Each row was made from one small tree. The marks that hang from a mark follow it in brackets, in alphabetical order. Every link used is in the known rows. Write each row's tree.
Known rows:
fubaf{deso{bepe fizom vatin}}: [ 0.02 -0.17  1.21  0.29  0.44 -0.63 -2.68  1.49 -1.50  1.58  3.35 -3.26
  0.01  0.86  1.05  1.45  0.67 -0.33]
vefa{mifedum}: [ 0.37  1.07 -2.96  0.46  0.47 -1.23  1.32 -2.87 -1.33 -1.44 -1.00  4.76
 -0.85 -4.49  2.71 -2.57 -2.70  5.23]
sademu{deso}: [-0.88  3.40 -0.82 -0.13 -2.26 -2.40  2.83 -1.17 -1.18 -1.39 -1.24 -0.40
  1.38 -4.42  4.35 -2.32 -0.01  3.51]
bepe{deso{fizom fubaf sademu}}: [ 2.33 -0.29  1.48  1.66 -1.55  0.21 -2.98 -0.19 -0.98 -1.32  0.56  0.26
 -2.53  0.93 -1.60  0.54 -1.22 -0.17]
lupif{deso{fizom} vefa}: [ 0.56  0.24 -5.03 -1.20  0.63  1.57  6.14 -2.64 -1.88  4.23  2.13  2.72
  1.53 -3.14 -0.09 -2.51  1.02  0.74]
lupif{vefa}: [ 1.50  1.75 -4.76 -0.74 -0.70  1.07  4.54 -3.56 -3.36  0.05  0.07  3.26
  0.58 -3.25  2.27 -2.81 -0.99  3.38]
vatin{deso{fizom}}: [-0.24  1.94 -3.15 -0.07 -1.22  0.49  2.52 -2.53 -1.08 -1.35 -1.04  1.25
 -0.45 -2.60  0.25 -3.39  3.24 -1.22]
bepe{deso{fizom fubaf sademu vatin}}: [ 1.72 -1.09  2.40  2.21 -1.32  0.71 -3.91  0.89  0.52  0.03  1.06 -0.75
 -2.12  2.65 -2.62  0.68 -0.93 -0.88]
lupif{deso{bepe sademu} vefa{mifedum}}: [-0.06 -1.72 -4.28 -3.06  2.98  1.14  4.09 -0.53  0.63  3.64  1.66  5.28
  0.97 -0.92 -2.02 -2.13 -3.09  3.13]
lupif{deso{bepe fizom sademu vatin}}: [-1.27 -1.09  0.13 -0.42  1.57  0.85 -0.43  1.67  2.46  3.91  1.89 -0.69
 -0.02  2.02 -0.93 -0.81  0.39 -1.69]
lupif{deso}: [ 0.31  2.30 -4.16  0.00 -0.31 -0.75  4.02 -2.92 -1.91  0.66  0.80  2.61
  0.47 -4.42  2.33 -2.11 -0.18  2.92]
fubaf{deso{bepe fizom sademu vatin}}: [-0.63 -1.10  2.41  0.32  0.85 -0.66 -4.60  3.08  0.06  2.08  2.63 -3.11
 -0.78  3.01 -0.12  2.31 -1.11  0.25]
deso{fizom fubaf}: [ 0.28 -0.36  0.65  1.04 -0.38 -0.02 -0.76 -1.06 -0.76 -1.17 -1.24 -0.20
 -1.04 -1.53  1.70  1.04  0.66 -1.18]
lupif{deso{fizom sademu} vefa}: [ 0.05 -0.77 -3.87 -1.13  1.04  1.53  4.24 -1.07 -0.32  4.70  1.44  2.84
  0.69 -1.23 -1.29 -1.78 -0.74  1.24]
bepe{deso{fubaf sademu}}: [ 2.72  0.76  0.30  1.39 -1.91 -0.26 -2.09 -0.95 -1.62 -2.79  0.03  1.48
 -2.31  0.08 -0.83  0.39 -2.70  2.14]
vatin{deso{bepe fizom fubaf sademu}}: [-0.73 -1.13  0.64 -1.45  0.60  0.78 -1.03  1.15  1.78 -1.68 -1.81 -0.25
 -1.24  1.95 -2.43 -0.07  1.81 -3.92]
fizom{deso}: [ 0.80  2.61 -3.43  1.53 -0.65 -0.41  2.40 -3.14 -2.54 -2.42 -1.81  3.23
  0.71 -2.16 -0.11 -0.49  0.71  3.04]
mifedum{vefa}: [ 0.15  1.56 -2.33 -1.56 -1.59 -0.24  2.04 -4.28 -3.74 -1.08 -1.52  0.74
 -0.86 -3.93  2.96 -1.60 -1.61  1.32]
sademu{deso{bepe fizom fubaf vatin}}: [-1.88 -0.46  3.89 -0.67 -0.34 -0.92 -0.57  2.60  2.28  0.40 -0.28 -4.22
  1.58  0.62  1.04  0.48  2.02 -2.94]

Write each row's tree:
[-0.81  1.39  1.77 -1.57 -0.83 -2.01  1.18  0.88  0.12 -2.30 -1.33 -1.85
  1.40 -1.92  2.70  0.08  0.37  0.12] : sademu{deso{bepe fubaf}}
[-1.81  0.12  2.82  0.61 -1.45 -1.49  0.17  1.38  1.69  0.42 -1.03 -3.09
  1.42 -1.21  1.49  0.15  1.32 -0.81] : sademu{deso{fizom fubaf vatin}}
[-0.84 -1.64  0.49 -0.89  1.51  0.21 -0.34  1.68  2.56  1.40  0.61  0.20
  0.02  1.84 -1.28  1.31 -1.34 -0.54] : lupif{deso{bepe fubaf sademu vatin}}
[-0.47 -2.12  3.13 -0.01  1.09  1.25 -2.78  1.69  1.82  0.30  0.40 -3.02
 -0.41  2.86  0.05  1.34  1.80 -4.74] : deso{bepe fizom fubaf vatin}
[-1.34  1.12  1.66  0.31 -1.74 -2.07  1.20  0.64  0.95 -1.15 -1.48 -1.85
  1.57 -2.07  2.22 -0.03 -0.16  1.59] : sademu{deso{fubaf vatin}}
[-1.22  0.27  2.91 -1.10 -0.41 -1.37  0.24  1.63  0.87 -0.76 -0.84 -3.14
  1.20 -1.07  1.96  0.36  1.78 -2.20] : sademu{deso{bepe fizom fubaf}}
[-1.18 -3.30  4.51  0.07  1.55  1.14 -5.17  3.61  3.72  0.87 -0.45 -2.77
 -1.41  5.39 -1.38  2.37 -0.33 -3.93] : deso{bepe fizom fubaf sademu vatin}
[-0.37 -1.33  1.32  0.69  1.28  0.51 -2.05  1.51  1.80 -1.61 -2.04  0.77
  0.29  4.04 -3.72  2.91 -0.44 -0.36] : fizom{deso{bepe fubaf sademu vatin}}
[-1.18  0.94  1.90  0.26 -1.43 -2.03  1.06  0.43  0.16 -0.73 -1.55 -1.95
  1.07 -2.83  2.40  0.20  1.08 -0.07] : sademu{deso{fizom fubaf}}
[ 2.25 -0.20  1.19  2.15 -1.84  0.71 -1.99 -0.76 -1.10 -0.46  1.81 -0.93
 -1.32  0.60 -1.29 -0.16  0.75 -1.59] : bepe{deso{fizom fubaf vatin}}
[ 0.54  0.74  0.17 -0.53  0.37 -1.76 -2.82  1.41 -2.01 -0.57  1.63 -0.84
 -0.98  0.33  1.62  2.06 -2.80  3.35] : fubaf{deso{bepe sademu}}
[ 0.30 -0.17 -4.27 -2.38  1.29  2.02  5.32 -1.13 -0.55  3.91  2.94  1.85
  2.28 -0.53 -0.76 -2.49  0.58  0.26] : lupif{deso{bepe vatin} vefa}
[-0.46  0.25 -0.22  0.77  0.92  0.68 -1.23  0.67  1.10 -0.68 -1.23  1.17
  0.41  3.31 -2.63  0.64 -0.11  0.83] : fizom{deso{bepe sademu vatin}}
[-0.40  0.92 -1.25  2.10 -0.18  0.06 -0.40 -0.53  0.41 -0.68 -2.04  2.27
  0.28  1.55 -2.18  0.39 -0.82  2.99] : fizom{deso{sademu vatin}}
[ 0.20 -0.27  0.06  0.56  0.87  0.58 -0.19 -0.02  0.24 -2.09 -1.33  0.56
  1.10  2.03 -2.48  2.11  1.31 -0.93] : fizom{deso{bepe fubaf vatin}}
[ 0.82  0.47 -0.88  0.15  0.83  0.14  0.74 -1.10 -1.35 -3.32 -1.83  1.64
  0.81  0.35 -1.61  2.04  1.06 -0.25] : fizom{deso{bepe fubaf}}
[-0.40 -2.29  3.39 -0.49  1.51  0.54 -4.16  2.37  1.94 -0.60 -1.21 -1.45
 -1.88  3.32 -0.25  2.23 -0.72 -3.13] : deso{bepe fizom fubaf sademu}
[ 2.24  1.33 -0.30  2.29 -2.13  0.85 -1.03 -1.57 -1.83  0.37  2.63 -0.50
 -1.19 -0.17 -0.25 -2.44  1.11 -0.26] : bepe{deso{fizom vatin}}
[ 0.03 -0.89  1.62 -0.48  0.60  0.49 -1.63  0.78  0.90 -1.59 -0.25 -1.29
 -0.18  1.72  0.95  1.09 -0.02 -1.75] : deso{bepe fubaf vatin}
[-1.24 -2.64  1.73 -0.60  1.91  0.72 -1.33  2.49  3.19  2.81  1.02 -1.07
 -0.17  2.76 -2.03  1.42  0.05 -2.95] : lupif{deso{bepe fizom fubaf sademu vatin}}
